Each row was made from one path, in order. Every step used is in the known rows, and no mark comes twice. Write each row's path.
Known rows:
fevefin-gakis-zosav-rume-netu-rana: -192 -324 322 267 -166 270 -556 -106 -354 89 94 390 -336 -182 251 601
 -223 -439 174 78 79 789 -436 162 28 550 -84 -301 -59 -134 -150 -381
 -233 -122 -391 25 52 -35 -272 481 76
gunas-zosav-rana: -12 16 299 454 -116 156 -797 -352 -317 329 -11 117 -580 93 314 338 -310
 -433 149 133 73 367 -159 127 -62 358 17 -131 -7 -307 -163 -374 -132
 -207 -551 369 125 92 -27 272 -167
sovu-zosav-rume: -224 -266 225 348 -138 163 -385 -4 -234 448 123 387 -254 -173 283 417
 -324 -474 139 -145 136 495 -92 -138 12 479 -44 -253 -92 7 -43 -477 -385
 -62 -186 473 294 -17 -233 619 0
rume-netu: -387 -110 448 179 -78 192 -362 -265 -211 -87 14 190 -347 -288 239 307
 -110 -40 126 359 129 295 -477 181 169 481 -25 -276 -93 -147 -323 -404
 -123 16 -179 148 189 45 -306 388 220
gakis-fevefin: -36 -171 386 302 -313 -34 -269 56 -115 275 14 355 -475 -65 211 314 -323
 -104 146 435 91 148 -374 -126 207 466 -177 -145 -184 -232 -240 -453
 -294 -34 46 282 159 117 -135 489 152
zufe-zosav-zerob: 4 8 284 369 -136 306 -331 -150 -252 716 98 229 -368 53 420 390 -288 -448
 169 93 292 176 -209 -191 -74 416 -147 -257 -6 -232 -146 -413 -291 47
 209 471 487 110 -176 65 556
netu-rana-zosav-zufe: -136 -70 322 389 19 67 -273 -434 -162 154 130 275 -9 -85 303 439 -435
 -459 189 -263 153 86 -152 104 44 334 92 -252 -114 -419 -306 -356 -401
 -77 -271 502 56 253 -5 226 207
delup-netu-rana-zosav-gunas: -229 -148 280 494 -16 160 -603 -152 -351 262 -34 247 -608 -136 384 479
 -424 -543 206 -240 196 307 -17 101 46 422 22 -530 -101 -237 -66 -327
 -432 -51 -272 333 86 158 -46 417 210
rana-netu-gunas-zosav-rume: -298 -241 256 394 -133 73 -704 -245 -222 171 7 327 -361 -101 184 216
 -465 -526 129 146 54 456 -151 -75 64 436 -17 -65 -49 11 -97 -446 -160
 -50 -414 466 251 31 -228 800 -86
zufe-zosav: -92 -60 319 340 -56 196 -520 -199 -291 470 6 225 -401 -215 453 345 -279
 -121 181 242 224 -101 -240 -76 66 331 -40 -295 -83 -489 -146 -325 -566
 -63 -58 242 376 154 -46 220 395
fevefin-gakis-zosav-rana: 110 -31 402 435 -144 204 -507 -258 -383 319 -27 46 -724 192 263 433 -318
 -532 167 143 85 394 -117 158 -157 427 -160 -33 2 -152 59 -350 -111 -170
 -569 34 105 165 -24 141 -33
fevefin-gakis-zosav-rume-netu: -299 -200 428 188 -65 214 -425 -250 -212 -26 62 217 -399 -171 167 415
 -263 -300 143 386 37 325 -405 121 34 556 -118 -58 -76 8 -146 -440 -157
 13 -358 111 161 12 -369 557 209
rume-netu-gunas: -532 -277 530 299 -198 163 -408 -330 -329 -30 -140 265 -425 -265 136 216
 -150 -263 129 183 181 585 -295 224 246 427 -137 -114 -15 -29 -202 -360
 63 -13 -219 140 157 5 -264 300 203
delup-netu-rana-zosav: -64 -163 87 451 -51 236 -410 -301 -323 2 110 140 -178 -30 370 373 -359
 -364 215 -42 108 295 -163 64 -40 392 52 -675 -116 -527 -183 -336 -352
 -153 -283 153 49 118 13 439 382
rana-netu: -208 -43 419 322 -136 107 -344 -155 -226 -130 -96 110 -482 -153 304 122
 -333 -63 101 312 157 363 -264 -17 148 478 52 -472 -68 -37 -148 -352
 -130 84 -207 32 320 260 -143 752 100
fevefin-gakis: -239 -85 206 272 -164 200 125 -168 -165 123 98 182 -624 -79 211 36 -272
 -453 160 -32 84 238 -260 -26 30 464 -181 -107 -73 4 51 -472 -251 -94
 -218 -136 282 108 -125 231 54
delup-zosav-zufe-netu: -70 61 392 237 -22 -18 -470 -584 -291 360 46 170 -100 -285 271 490 -461
 -342 109 -84 208 204 -329 107 -30 437 210 -359 -126 -325 -260 -442 -628
 -15 -231 -42 195 262 -43 491 294
netu-gunas-zosav: -471 -72 275 435 -128 96 -425 -329 -332 80 -133 201 -373 -280 281 120
 -263 -412 161 213 80 237 -209 73 64 296 16 -126 -36 -311 -153 -428 -329
 -122 -432 181 193 33 -16 402 -132
fevefin-gakis-zosav-rume: -75 -215 233 329 -99 125 -338 -98 -211 273 122 257 -461 27 181 360 -436
 -604 155 110 50 263 -189 -93 -96 493 -160 15 -97 65 102 -458 -326 -36
 -370 212 240 110 -216 558 3
fevefin-gakis-zosav-sovu: -62 120 292 422 -115 10 -259 -124 -153 -15 10 59 -638 -213 397 246 -322
 -459 117 216 134 -220 -240 -46 -207 458 -237 -189 -94 -272 -54 -392
 -647 -13 -439 22 110 401 -28 259 613
gakis-zosav: -141 -13 344 371 -61 96 -218 -102 -359 122 -73 72 -406 -141 343 426 -238
 -268 163 374 143 47 -257 67 -90 368 -53 -234 -114 -283 -12 -371 -476 -4
 -318 5 190 223 -7 339 36
gunas-netu: -400 -166 212 269 -149 13 -578 -103 -318 -58 35 186 -465 -98 314 90 -309
 97 140 63 192 252 -495 120 150 439 185 -372 -101 -88 -57 -392 -640 -82
 37 -72 370 120 -110 423 -119
gunas-zosav-rana-netu-rume: 38 -80 407 482 -223 89 -816 21 -282 231 -25 192 -293 -115 258 418 -428
 -425 95 296 53 704 -286 40 95 405 86 -513 -48 -130 -143 -387 203 -126
 -408 235 286 30 -239 682 -10
rana-netu-rume: -66 -134 377 411 -227 62 -545 125 -221 157 2 240 -201 -220 241 369 -377
 -316 84 264 94 624 -357 -19 172 422 66 -595 -100 -58 -133 -403 158 -37
 -186 170 352 61 -287 708 90
netu-rume: -60 -165 260 396 -213 55 -489 153 -204 369 104 304 -147 -193 233 410
 -289 -430 106 100 111 528 -360 -13 134 364 4 -475 -138 -134 -116 -439
 49 -118 -118 319 313 -10 -272 404 33
netu-gunas: -420 -262 394 395 -215 94 -353 -235 -326 157 -119 275 -455 -144 171 148
 -214 -396 132 -15 216 527 -173 96 196 361 -135 -131 -35 -26 -76 -359
 -40 -52 -174 211 215 88 -131 250 64
delup-netu: -163 -68 248 282 -217 18 -481 -260 -182 37 39 174 -481 -59 320 288 -358
 -299 149 325 196 96 -468 144 197 431 114 -632 -190 -101 -51 -338 -260
 -119 -53 -20 250 136 -67 584 247
rana-zosav-zufe-netu-rume: 54 -98 291 369 -107 25 -475 -175 -198 438 141 212 71 -303 204 532 -458
 -522 115 -34 91 407 -296 29 16 397 172 -457 -119 -280 -222 -453 -157
 -69 -188 210 248 110 -230 449 219
delup-zosav-rana-netu: -3 36 536 425 -138 138 -853 -316 -399 29 -148 84 -550 105 327 332 -438
 -166 94 231 146 610 -203 87 46 466 32 -506 -32 -160 -157 -332 -2 -66
 -478 27 216 208 -63 752 184
sovu-zosav: -368 -88 311 382 -153 229 -18 4 -353 325 -33 234 -259 -403 441 386 -118
 -250 158 -94 195 363 -113 -19 18 394 9 -483 -73 -277 -90 -452 -567 -98
 -133 88 295 19 -29 355 39
delup-zosav-rume: -101 -165 250 337 -77 61 -823 -199 -283 366 135 380 -226 77 231 426 -471
 -440 106 -75 124 439 -254 -104 5 445 -80 -290 -168 -105 -102 -472 -292
 -114 -288 415 255 16 -204 747 170
gakis-zosav-rana: 122 -28 422 452 -122 153 -697 -228 -390 339 -52 53 -621 175 297 514 -291
 -420 154 210 135 380 -125 175 -126 391 -80 -125 -23 -228 -39 -317 -119
 -127 -519 225 97 193 -24 179 -32
delup-netu-rana-zosav-sovu: 14 9 138 489 -82 48 -603 -254 -149 -60 119 128 -367 -167 458 295 -376
 -413 142 -15 158 -55 -181 -32 -135 438 -98 -576 -118 -525 -262 -335
 -573 -87 -364 322 1 350 -19 370 859

Which path is each row?
-274 -219 551 461 -260 123 -632 -325 -389 42 -230 186 -615 -10 172 173
 -331 -363 110 108 191 773 -88 151 189 427 -103 -188 48 51 -76 -294 205
 -30 -363 128 191 154 -137 472 94 : zosav-rana-netu-gunas
-247 -297 274 277 -147 239 -744 -139 -327 103 98 437 -244 -249 283 570
 -212 -363 163 98 85 778 -459 152 82 506 17 -380 -70 -233 -270 -381 -239
 -129 -373 238 63 -76 -274 552 -2 : gunas-zosav-rume-netu-rana
-205 -223 241 370 -234 -2 -722 164 -287 208 98 301 -194 -183 247 338
 -355 -213 110 80 121 558 -514 67 171 396 154 -519 -124 -100 -60 -431
 -221 -161 -15 77 389 -32 -263 482 -71 : gunas-netu-rume
-89 -355 63 395 -47 169 -709 -163 -253 193 231 322 -192 76 239 336 -473
 -419 176 -214 74 484 -146 -83 -47 482 -3 -292 -93 -171 -112 -418 -366
 -98 -247 493 177 53 -213 626 129 : gunas-netu-rana-zosav-rume
-471 -337 538 316 -179 143 -544 -311 -346 30 -116 291 -395 -196 105 337
 -242 -398 133 227 140 601 -255 187 165 458 -169 -9 -18 38 -127 -373 39
 -6 -318 214 140 -8 -305 437 186 : gakis-zosav-rume-netu-gunas
-159 -179 177 398 21 316 -370 -300 -336 -50 102 140 -112 -134 333 369
 -236 -240 205 -16 72 386 -173 82 -58 415 -18 -496 -72 -549 -314 -371
 -290 -83 -340 220 13 71 -105 346 360 : rume-netu-rana-zosav
-243 -148 275 506 17 180 -507 -108 -360 320 -36 246 -580 -166 378 453
 -377 -505 199 -324 193 353 46 48 7 411 -25 -416 -78 -252 -102 -347 -423
 -19 -292 420 98 181 -61 339 118 : netu-rana-zosav-gunas
-252 -259 334 258 -171 251 -564 -107 -350 46 54 374 -290 -264 304 542
 -104 -228 159 73 149 760 -484 212 130 494 8 -485 -74 -270 -280 -341
 -209 -109 -261 89 64 -9 -228 382 86 : rume-netu-rana
46 13 128 467 -40 76 -527 -278 -177 37 118 92 -324 -242 434 304 -351
 -385 130 -108 150 15 -124 -80 -220 461 -93 -500 -80 -569 -309 -368 -632
 -34 -387 294 -1 381 -41 335 830 : zufe-netu-rana-zosav-sovu
-6 3 139 498 -47 78 -520 -206 -157 -9 119 137 -342 -186 449 263 -334
 -384 134 -97 148 -12 -118 -89 -175 427 -140 -477 -96 -538 -302 -353
 -572 -54 -369 402 10 358 -41 288 786 : netu-rana-zosav-sovu
-285 -296 273 382 -168 140 -902 26 -491 277 -16 420 -553 -204 441 515
 -324 -208 192 -198 244 662 -398 168 134 453 138 -532 -63 -266 -57 -297
 -727 -164 -111 2 220 60 -76 369 -70 : zufe-zosav-gunas-netu-rana
-240 -220 589 466 -237 161 -712 -347 -427 149 -242 194 -620 -43 229 225
 -356 -327 128 151 208 682 -64 123 179 408 -102 -188 57 -57 -78 -267 91
 -40 -334 129 231 143 -105 436 211 : zufe-zosav-rana-netu-gunas
-400 -229 435 203 -98 238 -449 -182 -225 89 70 309 -242 -323 237 440
 -189 -209 131 203 96 492 -334 90 111 542 -44 -255 -72 -45 -247 -453
 -220 -10 -223 293 211 -82 -388 599 203 : sovu-zosav-rume-netu
-381 -305 258 396 -206 155 -730 97 -515 228 -26 427 -505 -268 433 526
 -268 -252 184 -317 236 806 -351 190 115 473 159 -596 -59 -185 -32 -339
 -734 -174 -139 -42 191 17 -70 415 -187 : sovu-zosav-gunas-netu-rana
-303 -42 441 425 -47 109 -264 -41 -355 318 -140 174 -882 -190 331 431
 -369 -579 181 -1 174 148 -62 89 -17 441 -118 -133 -77 21 143 -382 -505
 16 -355 38 194 218 -65 314 -21 : fevefin-gakis-zosav-gunas
78 -81 458 477 -218 84 -909 7 -343 266 -29 222 -243 -39 257 500 -447
 -400 78 206 89 803 -300 51 94 417 46 -603 -75 -141 -133 -387 222 -146
 -375 159 279 27 -226 702 140 : delup-zosav-rana-netu-rume
-269 -303 177 325 -223 128 -706 9 -426 76 64 373 -369 -141 359 387 -247
 -136 168 -140 192 747 -495 167 121 464 145 -544 -82 -222 -104 -341 -560
 -183 -115 -71 200 48 -88 388 -156 : gunas-netu-rana
-102 -233 193 338 -269 129 -645 -114 -340 134 71 371 -381 -99 363 533
 -283 -414 175 47 192 623 -483 188 150 455 94 -728 -140 -243 -95 -299
 -300 -203 -173 -25 111 62 -62 502 104 : delup-netu-rana
-497 -318 536 311 -178 140 -691 -365 -363 59 -100 338 -337 -169 110 318
 -272 -379 114 103 154 691 -281 180 198 447 -163 -109 -38 -4 -183 -395
 53 -59 -297 217 147 -61 -301 502 267 : delup-zosav-rume-netu-gunas
-183 156 196 433 -81 -40 -552 -226 -84 -4 26 136 -486 -341 449 154 -313
 -355 99 209 121 -232 -265 -76 -111 383 -60 -285 -107 -427 -274 -415
 -667 -56 -416 372 133 324 -37 389 477 : gunas-zosav-sovu
25 -128 458 486 -258 136 -702 106 -315 301 -33 227 -255 -151 285 485
 -378 -413 90 155 92 820 -220 35 102 433 57 -599 -38 -89 -107 -386 177
 -118 -322 190 300 12 -246 639 67 : sovu-zosav-rana-netu-rume
-446 -161 258 396 -25 47 -673 -126 -383 23 -32 159 -631 -119 359 170
 -434 -61 174 -155 201 176 -236 128 99 437 174 -385 -85 -123 -22 -376
 -757 -45 -53 82 298 164 -75 429 -28 : rana-zosav-gunas-netu
-16 86 297 413 -89 21 -655 -181 -129 271 45 191 -521 -301 508 264 -326
 -243 115 193 238 -320 -227 -134 -61 395 -158 -317 -95 -496 -243 -323
 -714 -25 -205 381 226 368 -53 219 854 : zufe-zosav-sovu
-475 -339 524 309 -190 185 -424 -325 -335 4 -99 281 -471 -179 84 289
 -259 -469 144 176 106 603 -248 183 143 484 -215 61 0 93 -66 -396 46 -30
 -351 82 146 -18 -308 416 186 : fevefin-gakis-zosav-rume-netu-gunas
-490 -368 506 296 -197 146 -572 -322 -297 46 -73 339 -392 -184 84 271
 -229 -378 121 122 156 657 -267 170 231 463 -159 -36 -18 88 -176 -381
 102 -18 -235 289 169 -28 -348 439 192 : zosav-rume-netu-gunas
-45 41 278 373 -161 292 69 -85 -277 458 67 108 -491 130 311 361 -281
 -669 169 122 181 291 -211 -106 -217 481 -219 -126 -2 -15 42 -484 -208
 62 -37 110 364 143 -159 113 319 : fevefin-gakis-zosav-zerob
-568 -84 364 367 -106 140 -490 -398 -336 -48 -149 184 -359 -366 257 176
 -216 -328 158 358 56 265 -299 160 101 336 12 -121 -26 -312 -234 -426
 -259 -96 -454 134 161 -28 -101 435 -36 : rume-netu-gunas-zosav
-396 -251 391 367 -291 42 -494 -335 -318 55 -125 257 -508 -99 198 206
 -312 -454 147 145 221 457 -289 203 267 390 -39 -360 -85 1 -13 -319 -29
 -111 -138 28 203 66 -97 422 206 : delup-netu-gunas
-30 -226 183 301 -180 185 -509 -164 -391 337 79 295 -270 -290 317 543
 -229 -363 153 -132 182 783 -365 89 -18 493 114 -561 -71 -311 -180 -368
 -447 -89 -228 -80 126 114 -110 409 44 : zufe-netu-rana
-268 13 312 440 -187 243 -283 -238 -297 342 -55 186 -395 18 309 223 -320
 -595 142 152 186 459 -180 -88 -58 419 -72 -197 44 -66 -155 -468 -79 53
 -74 357 386 64 -167 348 232 : rana-netu-gunas-zosav-zerob
-39 -139 295 308 -130 105 -631 -327 -412 367 75 359 -119 -252 327 675
 -357 -441 147 -234 207 708 -391 158 -3 454 158 -544 -102 -401 -236 -372
 -548 -137 -298 -34 80 147 -50 439 137 : delup-zosav-zufe-netu-rana
-12 -40 494 398 -169 140 -661 -245 -288 13 -105 81 -637 64 288 236 -374
 -171 100 253 146 574 -174 76 90 491 33 -388 -1 -39 -139 -308 64 6 -378
 143 231 249 -129 640 53 : zosav-rana-netu
-53 116 316 435 -92 -45 -452 -113 -166 25 -18 72 -533 -249 435 336 -291
 -354 102 282 183 -229 -243 -35 -173 421 -157 -280 -116 -348 -147 -358
 -660 22 -391 219 101 427 -26 308 607 : gakis-zosav-sovu
-289 89 323 480 -144 -42 -626 -284 -166 -115 -106 141 -541 -358 399 95
 -361 -382 89 256 135 -41 -209 -33 -49 398 -97 -270 -46 -335 -252 -380
 -511 -25 -486 272 121 328 -43 488 535 : rana-netu-gunas-zosav-sovu
48 -25 525 412 -136 191 -795 -288 -340 162 -129 90 -629 17 369 297 -412
 -123 125 332 171 407 -151 37 69 460 23 -385 17 -200 -142 -264 -86 -14
 -367 143 291 248 -90 594 228 : zufe-zosav-rana-netu
-315 -234 400 169 -78 180 -562 -239 -156 23 112 294 -308 -182 163 368
 -229 -202 118 288 97 403 -425 100 151 541 -60 -159 -98 24 -283 -427 -42
 15 -209 373 199 -9 -426 579 195 : zosav-rume-netu
-574 -175 346 364 -130 60 -610 26 -437 156 -91 262 -662 -295 421 282
 -339 -72 162 -188 249 353 -276 156 152 457 206 -437 -70 -28 40 -396
 -876 -77 -8 -35 362 78 -73 454 -180 : sovu-zosav-gunas-netu
